Every row comes from one small tree of marks. The marks that hang from a mark follow it in brackets, in the order of their numbers. Every link used is in the known rows. Which tree was each row made from?
Known rows
Q_468[Q_675[Q_539 Q_994]]: [-1.67  4.87  1.62  0.00  2.50  0.48 -5.15  1.62 -0.44  1.50 -1.62  0.07
 -2.13 -0.08 -2.81 -0.45  2.15  3.43  0.75  0.11]
Q_260[Q_994]: [ 1.55  1.53  0.31 -1.12 -0.40 -0.33  2.31 -1.43  0.12 -0.49 -0.79 -0.67
  1.67  0.31  0.72 -2.43  2.08  2.67  0.40  1.22]
Q_330[Q_994[Q_260]]: [ 0.77 -0.71 -1.09 -1.43 -0.05 -0.72  2.03 -2.39 -0.46 -1.54  0.50 -1.10
  1.84 -1.32  2.08 -1.41  0.26  0.17 -0.15 -1.13]
Q_675[Q_468 Q_994[Q_260 Q_330 Q_539]]: [-0.92 -1.34  0.62  1.19  0.26 -0.27  2.64 -0.85 -0.89 -1.30  0.64  0.39
 -1.43  0.46  0.93  2.04 -3.96 -1.85  0.05 -0.90]
Q_675[Q_994[Q_330 Q_539]]: [ 0.51  0.56  0.98  1.19  0.57 -0.08  2.53 -1.27 -0.07 -1.60 -0.19 -0.84
 -0.95 -0.44  0.62  0.00 -1.74 -1.28  0.53 -0.40]
Q_675[Q_468 Q_539 Q_994[Q_260 Q_330]]: [-1.18  0.66 -0.18  1.06  0.05 -0.11 -1.70  1.86 -0.66  0.11  0.51  0.68
 -2.12  0.82 -2.15  1.74 -2.58 -1.20  0.62 -0.47]
Q_330[Q_994]: [ 1.24  1.18 -0.01 -1.80 -0.04 -0.68 -0.56 -2.19  0.03 -1.22  0.12 -1.20
  1.50 -1.65  0.99 -2.09  1.34  1.80 -0.04 -0.66]
Q_539[Q_675[Q_468]]: [-2.16  0.73  0.86 -1.29  0.28  1.11 -3.58  1.28  0.73  1.42 -0.73  2.39
 -0.56  1.10 -1.23  0.71  2.62  3.58 -1.81  0.29]
Q_330[Q_260]: [ 0.07 -0.24  0.22 -1.47 -1.31 -1.84 -0.46 -0.85  0.79  0.10 -0.22 -1.43
  1.48 -0.78  0.31 -0.75  1.55  2.80  0.07  0.51]
Q_330[Q_260 Q_994[Q_539]]: [ 1.96 -1.47  0.15 -1.54 -0.20 -1.16  1.88 -3.50 -0.79 -1.29  0.97 -0.91
  2.54 -1.42  2.88 -1.82 -0.75 -0.07  0.54 -1.39]
Q_260[Q_994[Q_330 Q_539[Q_675]]]: [ 2.12 -0.80 -0.67  0.03  0.40  2.03  5.04 -1.09 -0.28 -0.70 -0.54  1.44
  1.49  1.30  2.03 -2.28  0.69 -1.47  0.05  0.62]
Q_675[Q_468 Q_539]: [-2.27  2.24  1.78 -1.12  0.52  0.47 -4.62  1.33 -0.23  0.75 -0.75  2.12
 -1.27  1.50 -2.30  0.67  0.54  3.38 -1.38  0.55]
Q_994[Q_260 Q_330 Q_539[Q_675]]: [-0.21 -3.25 -1.02  0.12  0.52  1.78  4.58 -0.55  0.05 -1.36  0.01  1.68
  0.50  1.27  2.42  0.16 -0.78 -2.32 -1.64 -0.44]
Q_994[Q_330[Q_260]]: [ 0.87 -1.13 -0.82 -1.19 -2.28 -1.86  0.67 -0.81  1.25 -1.11  0.31 -2.01
  1.93 -1.11  0.64 -0.72  0.05  0.78  0.58  0.86]
Q_468[Q_675[Q_539 Q_994[Q_260 Q_330]]]: [-0.87  2.07 -0.37  0.61  1.33  0.38 -1.56  1.46 -0.57  0.04 -0.46 -0.54
 -1.67  0.03 -1.46  0.01 -0.60 -0.05  1.06 -0.25]
Q_675[Q_468 Q_539[Q_994[Q_260 Q_330]]]: [-0.49 -1.44 -0.98  1.03 -0.99  0.45 -1.00  2.18 -0.39  0.95  1.06  1.21
 -1.29  1.66 -1.45  2.51 -2.36 -3.14 -1.25  0.65]
Q_260[Q_994[Q_539]]: [ 1.47  0.44  1.09 -0.57  0.47  0.61  4.55 -2.86 -0.83 -1.14 -0.69  0.58
  1.46  0.98  2.47 -2.08  0.31  1.14 -0.23  0.66]
Q_539[Q_675 Q_994]: [ 0.00  0.02 -0.55  0.80  0.27  1.26 -1.28  1.90  0.59  2.31 -0.40  0.53
 -0.29  0.60 -1.10  0.58  3.65 -0.45 -1.59  0.50]
Q_994[Q_260]: [-1.00 -0.63 -0.19 -0.99 -0.26 -0.52  1.86 -0.96  0.27 -0.87 -0.38 -0.41
  0.60  0.28  1.19  0.03  0.65  1.67 -1.30  0.26]
Q_994[Q_330]: [ 0.33  0.57 -0.18 -1.19 -1.18 -0.22  0.90 -0.69  1.29 -1.57 -0.48 -0.93
  0.63 -0.47  0.13 -0.61  0.30  1.27 -0.42  1.01]

Write each row's tree
[-1.20  2.86  2.48  0.27  2.47  0.49 -0.93 -1.41 -0.52 -0.16 -1.31 -0.13
 -1.33 -0.32  0.28 -0.11  0.70  2.77  0.10 -0.48] => Q_468[Q_675[Q_994[Q_539]]]
[ 0.09 -1.21  0.94  0.67 -0.88 -1.63  0.26 -0.75 -0.23 -0.24  1.00 -0.54
 -0.54 -0.50  0.17  1.46 -3.10 -0.91  1.25 -0.69] => Q_675[Q_468 Q_994[Q_330[Q_260] Q_539]]
[-0.62  1.21 -0.28  0.17  0.50 -0.46  0.35 -0.14  0.19 -0.64 -0.47 -1.94
 -0.68 -1.06 -0.02  0.00 -0.25  0.63  0.96 -0.01] => Q_468[Q_675[Q_994[Q_260 Q_330]]]
[-0.56 -2.45 -0.29 -1.02  1.33  1.40  1.02 -1.51 -1.27 -0.45  0.87  2.70
  0.65  0.83  2.50  0.31 -0.76 -0.98 -1.29 -2.17] => Q_330[Q_994[Q_260 Q_539[Q_675[Q_468]]]]
[-0.34 -0.56 -0.52  0.55 -1.03 -1.05 -3.12  2.14  0.47  1.77  0.65 -0.21
 -0.48 -0.60 -1.95  1.07  0.46 -0.01  1.40 -0.62] => Q_539[Q_675[Q_468 Q_994[Q_330[Q_260]]]]
[ 0.74 -2.80 -0.80 -0.30 -0.69  0.59  2.33 -0.52  0.71 -0.42  0.19  0.79
  1.60  0.33  1.70 -0.65  0.04 -1.26 -0.34 -0.11] => Q_994[Q_330[Q_260] Q_539[Q_675]]
[ 0.76 -2.96 -2.56  1.33 -0.82  1.20  2.47  1.66  0.49  0.99  0.60  0.11
  0.13  0.57  0.24  0.92  0.91 -3.94 -1.34  0.39] => Q_539[Q_675 Q_994[Q_260 Q_330]]
[-1.27 -0.04  0.27  0.41 -0.07  1.24 -3.64  2.46  0.32  2.97 -0.04  2.03
 -1.16  1.11 -1.87  2.06  2.50  0.49 -2.04  0.48] => Q_539[Q_675[Q_468] Q_994]
[-0.02  2.37 -0.18  0.18  0.38 -0.89 -3.94  1.58 -0.11  0.99 -0.46 -1.59
 -0.57 -1.18 -2.16 -0.71  0.21  0.95  2.21  0.15] => Q_468[Q_675[Q_539 Q_994[Q_330[Q_260]]]]
[-0.71  4.10  0.73  0.41  1.36  0.47 -4.05  1.59  0.06  0.44 -1.26 -0.45
 -1.72 -0.50 -2.54 -0.63  0.52  1.39  1.34  0.36] => Q_468[Q_675[Q_539 Q_994[Q_330]]]
[-1.45 -2.07 -0.82  0.86 -0.06  0.91 -1.27  2.22 -0.23  2.51  0.50  1.92
 -0.77  1.57 -0.70  2.55  1.41 -1.08 -2.13  0.02] => Q_539[Q_675[Q_468] Q_994[Q_260]]
[ 0.32 -1.34 -0.23  1.50  0.48 -0.18  4.91 -1.30 -0.54 -2.14  0.38 -0.79
 -0.72 -0.08  1.81  0.50 -2.89 -2.84  0.24 -0.84] => Q_675[Q_994[Q_260 Q_330 Q_539]]
[ 0.31  0.39  0.76  0.30  0.60 -0.92  0.20 -1.26  0.11 -0.49 -0.04 -1.73
  0.14 -1.34  0.81 -0.39 -1.27  0.28  1.63 -0.30] => Q_468[Q_675[Q_994[Q_330[Q_260] Q_539]]]
[ 1.08 -2.21  0.14 -0.61 -1.42 -0.94  3.27 -2.08  0.51 -1.89  0.47 -0.77
  1.64 -0.36  2.26 -0.70 -1.76 -0.68  0.01  0.32] => Q_994[Q_330[Q_260] Q_539]
[-0.30 -0.13 -1.28  0.71  0.24  1.21 -1.08  1.68 -0.28  0.88  0.05  0.32
 -0.72  0.72 -0.89  0.73 -0.53 -2.08 -0.59  1.20] => Q_468[Q_675[Q_539[Q_994[Q_260 Q_330]]]]
[ 1.16 -0.99  0.22  1.16 -0.64 -1.62  2.62 -1.28 -0.09 -0.95  0.48 -1.59
  0.45 -1.07  0.99 -0.21 -2.15 -1.59  1.48 -0.66] => Q_675[Q_994[Q_330[Q_260] Q_539]]
[ 2.39 -0.21  0.08 -0.41 -0.49  0.67  5.93 -2.81 -0.34 -2.22 -0.24 -0.04
  1.68  0.58  2.46 -2.21 -1.25 -0.85  0.26  1.17] => Q_260[Q_994[Q_330 Q_539]]
[ 1.59 -2.43 -2.15  0.73 -1.98 -0.28 -0.13  2.02  1.05  1.98  1.10 -0.79
  1.28 -0.36 -0.55  0.37  1.74 -2.76  0.07  0.63] => Q_539[Q_675 Q_994[Q_330[Q_260]]]
[-1.91  2.09  1.11  0.22  1.01  0.44 -4.39  1.96  0.02  2.20 -0.51  1.38
 -1.99  0.36 -2.68  1.29  2.52  2.43 -0.22 -0.76] => Q_539[Q_675[Q_468 Q_994]]
[-1.08  2.48  0.90  0.46  0.17 -0.14 -4.07  2.20 -0.28  0.39 -0.19  0.76
 -2.37  0.40 -3.31  1.03 -1.25  0.38  0.87 -0.07] => Q_675[Q_468 Q_539 Q_994[Q_330]]
[ 0.85 -0.47  0.02 -1.10  1.81  1.66  1.07 -1.97 -0.67 -0.61  0.01  1.55
  1.21 -0.17  2.04 -1.96  1.61 -0.22 -0.80 -1.64] => Q_330[Q_994[Q_539[Q_675]]]
[ 0.02 -0.04  0.20  0.17 -1.77 -2.57 -2.19  0.71  0.46  0.44  0.76 -1.72
 -0.13 -1.32 -1.54  1.06 -1.45  0.57  1.78 -0.08] => Q_675[Q_468 Q_994[Q_330[Q_260]]]
[ 0.74  0.32 -0.69  0.41 -0.79 -0.10 -3.47  1.93  0.21  1.88  0.27 -0.85
  0.29 -0.20 -1.63 -0.04  0.38 -0.97  0.58  1.37] => Q_468[Q_675[Q_539[Q_994[Q_330[Q_260]]]]]
